Each row comes from the steps of one path. Every step used is in the known rows, and no mark comes twice. Write the path behind each row, first mark first.
Known rows
vudazef gamat girapo: [1.60, 1.72, -0.72, -4.37, -0.41, -1.56, 0.58, -2.27, -1.82, -0.49, 1.52, -0.31, -2.53, 0.69, 0.47, 1.22, -0.47, -1.32]
gosog valolu ramaf naro: [-1.01, -1.20, -1.66, 0.39, 3.04, 2.66, -1.36, 0.77, 5.33, -0.70, 2.98, 3.44, -2.96, 1.87, 0.64, -2.27, -1.03, 0.81]
valolu ramaf: [1.52, 1.78, -0.30, -1.49, -0.58, 1.54, -1.65, -1.96, -0.43, 0.91, -0.64, 1.67, -2.53, 2.79, -2.18, -1.43, -3.13, 2.09]
gosog valolu: [-3.49, -0.86, -0.81, -2.01, 3.07, 0.32, -0.16, 0.57, 3.19, 1.47, 0.51, 0.71, -3.89, -0.48, 0.83, 3.12, -3.34, 0.42]
vudazef gamat fuga: [-1.44, 6.02, 1.89, -2.24, -1.22, -0.66, -0.19, -3.13, -0.03, 1.52, 3.23, 1.78, -0.89, -0.61, 1.14, 2.33, -3.22, -0.36]
girapo gamat naro: [2.10, 3.61, 0.71, 1.68, 0.77, 1.25, 2.92, 1.22, 3.12, -1.96, 2.00, 1.61, -4.03, 0.56, 1.29, -1.40, -5.21, -0.07]
ramaf naro gamat fuga gosog: [2.48, 3.55, 0.96, -1.27, -3.67, 0.17, -2.09, 0.46, 1.96, -1.73, 5.14, 1.88, 2.09, -0.52, -0.75, -1.82, -3.86, -1.46]
naro gamat: [1.28, 2.12, -0.09, -5.87, -1.06, 1.12, 0.43, 1.46, -0.39, 0.09, 0.39, 0.57, -3.35, -0.80, 1.65, 1.37, -2.52, -0.65]
naro ramaf: [-0.07, -0.25, 0.72, -2.11, 2.14, 1.33, -0.86, -0.74, -1.68, 1.34, -1.40, 0.84, -2.72, 1.07, 0.77, -0.70, -4.48, 3.17]
naro ramaf valolu gosog: [0.77, -2.41, 2.32, 0.47, 0.38, 1.46, -1.94, -2.77, -2.26, 3.61, -0.67, -0.66, -1.85, 2.02, -1.37, -2.53, -4.26, 4.47]
valolu gosog fuga: [2.17, 1.78, 0.56, 0.71, 3.06, -0.46, -1.24, -0.56, 0.35, 1.23, 0.16, -0.50, -0.54, 0.03, -3.67, 2.87, -5.63, 0.89]
valolu ramaf naro gamat: [2.77, 1.57, -1.20, -3.46, -0.57, 3.08, -0.74, 1.89, 1.97, -1.79, 2.67, 3.09, -2.53, 1.27, 1.69, -3.28, -0.29, -0.38]
vudazef gamat: [-0.03, 3.71, 0.89, -3.44, 2.46, 2.08, 2.18, -1.40, 0.51, 2.07, 1.90, 1.18, -4.20, 0.61, 1.09, 2.12, -1.38, -0.27]
girapo gamat fuga gosog: [1.97, 5.51, 0.97, 2.37, -2.76, -2.28, -1.15, -1.98, 1.89, -0.35, 1.96, 1.85, 0.84, 0.81, -3.82, -0.72, -5.17, -0.60]
girapo gamat fuga gosog valolu ramaf: [-1.48, 4.46, -2.39, 4.37, -0.24, -2.06, -3.02, -1.17, 3.87, -0.04, 0.92, 3.72, 1.30, 3.48, -3.89, -2.66, -2.91, 0.38]
fuga gosog valolu ramaf: [-0.88, 0.78, -2.25, 1.39, 1.46, 0.89, -2.69, -0.32, 2.60, 1.09, 0.36, 2.02, -0.14, 3.85, -3.93, -1.93, -2.83, 1.46]
ramaf valolu gosog fuga: [-0.14, 0.04, 2.07, 0.89, 2.32, -0.67, -0.66, -0.94, 0.98, 2.20, 1.10, 0.19, -1.39, -0.01, -2.84, 2.27, -5.16, 1.10]
fuga gosog valolu ramaf naro gamat: [0.95, 0.81, -2.79, -0.93, 1.00, 2.57, -1.66, 3.24, 4.46, -1.63, 3.62, 3.35, -0.38, 2.29, 0.03, -3.82, -0.06, -0.96]
girapo gamat naro ramaf valolu gosog fuga: [0.11, 1.68, 1.29, 5.54, 4.27, -0.58, 0.60, 0.96, 1.92, -0.02, 1.18, 1.92, -0.71, 1.61, -0.80, -2.19, -5.83, 1.99]
vudazef gamat naro ramaf valolu gosog: [0.54, 0.34, 2.51, 1.99, 1.74, 3.19, 0.33, -1.76, -1.32, 2.75, 2.39, 0.10, -1.21, 2.90, 1.05, -4.11, -3.70, 3.75]

Which path is each row?
[-0.84, -0.61, 1.71, 1.69, 3.70, -0.52, -1.47, -0.73, -0.37, 2.35, -0.08, 0.74, -0.52, 0.96, -2.00, 0.34, -5.27, 2.80] => naro ramaf valolu gosog fuga
[-0.44, 0.44, -2.65, -2.57, 1.56, 2.50, -1.06, 3.07, 4.23, -1.55, 2.94, 3.49, -2.50, 1.15, 2.56, -2.42, 0.42, -0.72] => gosog valolu ramaf naro gamat
[-1.71, -0.42, -0.97, -0.05, 2.40, 0.40, -0.86, 0.76, 3.49, 1.36, 1.41, 0.48, -1.31, 0.90, -2.33, 1.34, -3.97, 0.15] => fuga gosog valolu
[-1.43, 3.30, -1.30, 2.75, 1.76, 1.49, -2.14, -0.62, 5.48, -0.52, 6.04, 4.55, 1.30, 2.85, -0.64, -3.35, -0.60, -0.44] => vudazef gamat fuga gosog valolu ramaf naro
[-1.78, 0.06, 2.17, 1.97, 1.37, 1.14, 2.12, 0.54, 1.68, 0.02, 1.42, 2.83, -4.01, 1.51, 3.01, -3.93, -4.58, 2.47] => girapo gamat naro ramaf valolu
[1.04, 2.37, 0.30, 2.32, 2.71, 1.43, 1.54, 1.36, 0.95, -1.41, 0.21, 2.19, -2.84, 1.76, 2.29, -3.77, -5.31, 2.26] => girapo gamat naro ramaf
[-0.81, 1.07, -1.08, 2.91, 0.09, 0.79, -3.56, -0.42, 5.24, -1.21, 4.78, 3.76, 1.53, 2.17, -1.71, -3.52, -2.67, 0.43] => gamat fuga gosog valolu ramaf naro
[2.31, -0.98, -4.15, -1.85, -1.52, -1.24, -3.07, 1.98, 2.01, -3.86, 3.13, 1.63, 1.14, 2.24, -0.66, -4.11, 0.72, -2.02] => fuga gosog valolu ramaf naro gamat girapo
[-0.09, 5.46, 1.11, 0.53, -2.29, -2.79, -0.44, -2.29, 1.73, -0.34, 1.05, 2.32, -1.81, -0.82, -0.34, 1.11, -4.56, -0.47] => girapo gamat fuga
[1.55, -1.66, 2.71, -0.49, -1.22, 1.28, -1.03, -3.03, -0.76, 3.40, 0.71, -1.19, -2.79, 0.92, -2.29, -0.39, -4.10, 2.65] => ramaf valolu gosog
[2.98, 4.30, -0.10, 0.02, -4.25, 0.46, -3.53, -0.21, 1.52, -1.85, 4.46, 3.03, 3.12, 1.73, -2.11, -4.24, -3.03, -0.56] => valolu ramaf naro gamat fuga gosog
[-2.97, 0.46, 2.85, -0.25, 2.31, 2.88, 2.29, -0.13, 0.22, 1.51, 3.18, 2.40, -3.27, 1.71, 4.26, -2.96, -3.52, 2.55] => vudazef gamat naro ramaf valolu
[-1.67, 3.72, -2.47, 0.39, -1.91, -1.02, -4.21, 0.18, 1.80, -0.01, 1.57, 2.78, 2.66, 2.71, -2.25, -2.28, -2.66, 0.16] => naro gamat fuga gosog valolu ramaf
[0.89, -1.38, -4.04, -3.53, -1.06, -1.27, -2.46, 1.82, 1.75, -3.75, 2.43, 1.79, -0.97, 1.16, 1.88, -2.71, 1.23, -1.78] => gosog valolu ramaf naro gamat girapo
[-0.27, 2.83, -1.92, 5.00, 0.77, -0.25, -2.34, 0.07, 6.83, -2.00, 4.25, 4.98, 0.60, 2.65, -1.85, -4.35, -1.62, -0.50] => girapo gamat fuga gosog valolu ramaf naro
[-2.17, 2.99, -1.44, -1.33, -1.79, -0.38, -3.16, 0.95, 3.59, -1.78, 4.14, 3.88, 0.63, -0.12, 2.63, -1.67, -1.52, -0.83] => gosog valolu ramaf naro gamat fuga
[2.24, 0.69, 0.03, -4.85, 0.04, 2.75, 0.77, 2.59, 2.52, -1.62, 3.42, 1.82, -3.67, -1.18, 3.18, -0.48, -1.19, -1.39] => ramaf naro gamat
[-0.41, -0.05, 2.11, 3.41, 3.47, 0.48, -0.66, 0.50, 0.31, 0.84, 1.71, 0.71, 0.23, 1.12, -0.63, -1.38, -6.89, 2.88] => gamat naro ramaf valolu gosog fuga
[-1.96, 1.56, -1.00, -0.15, -0.29, -0.44, -2.29, 2.01, 5.07, -1.13, 5.15, 2.37, 1.57, -0.71, 0.58, -0.45, -2.84, -1.74] => ramaf naro gamat fuga gosog valolu
[-2.75, -2.25, 2.61, -1.99, 0.87, 1.06, -0.09, -1.28, -0.73, 2.49, -0.05, 1.63, -3.95, 0.83, 1.68, -1.20, -3.87, 3.23] => naro ramaf valolu
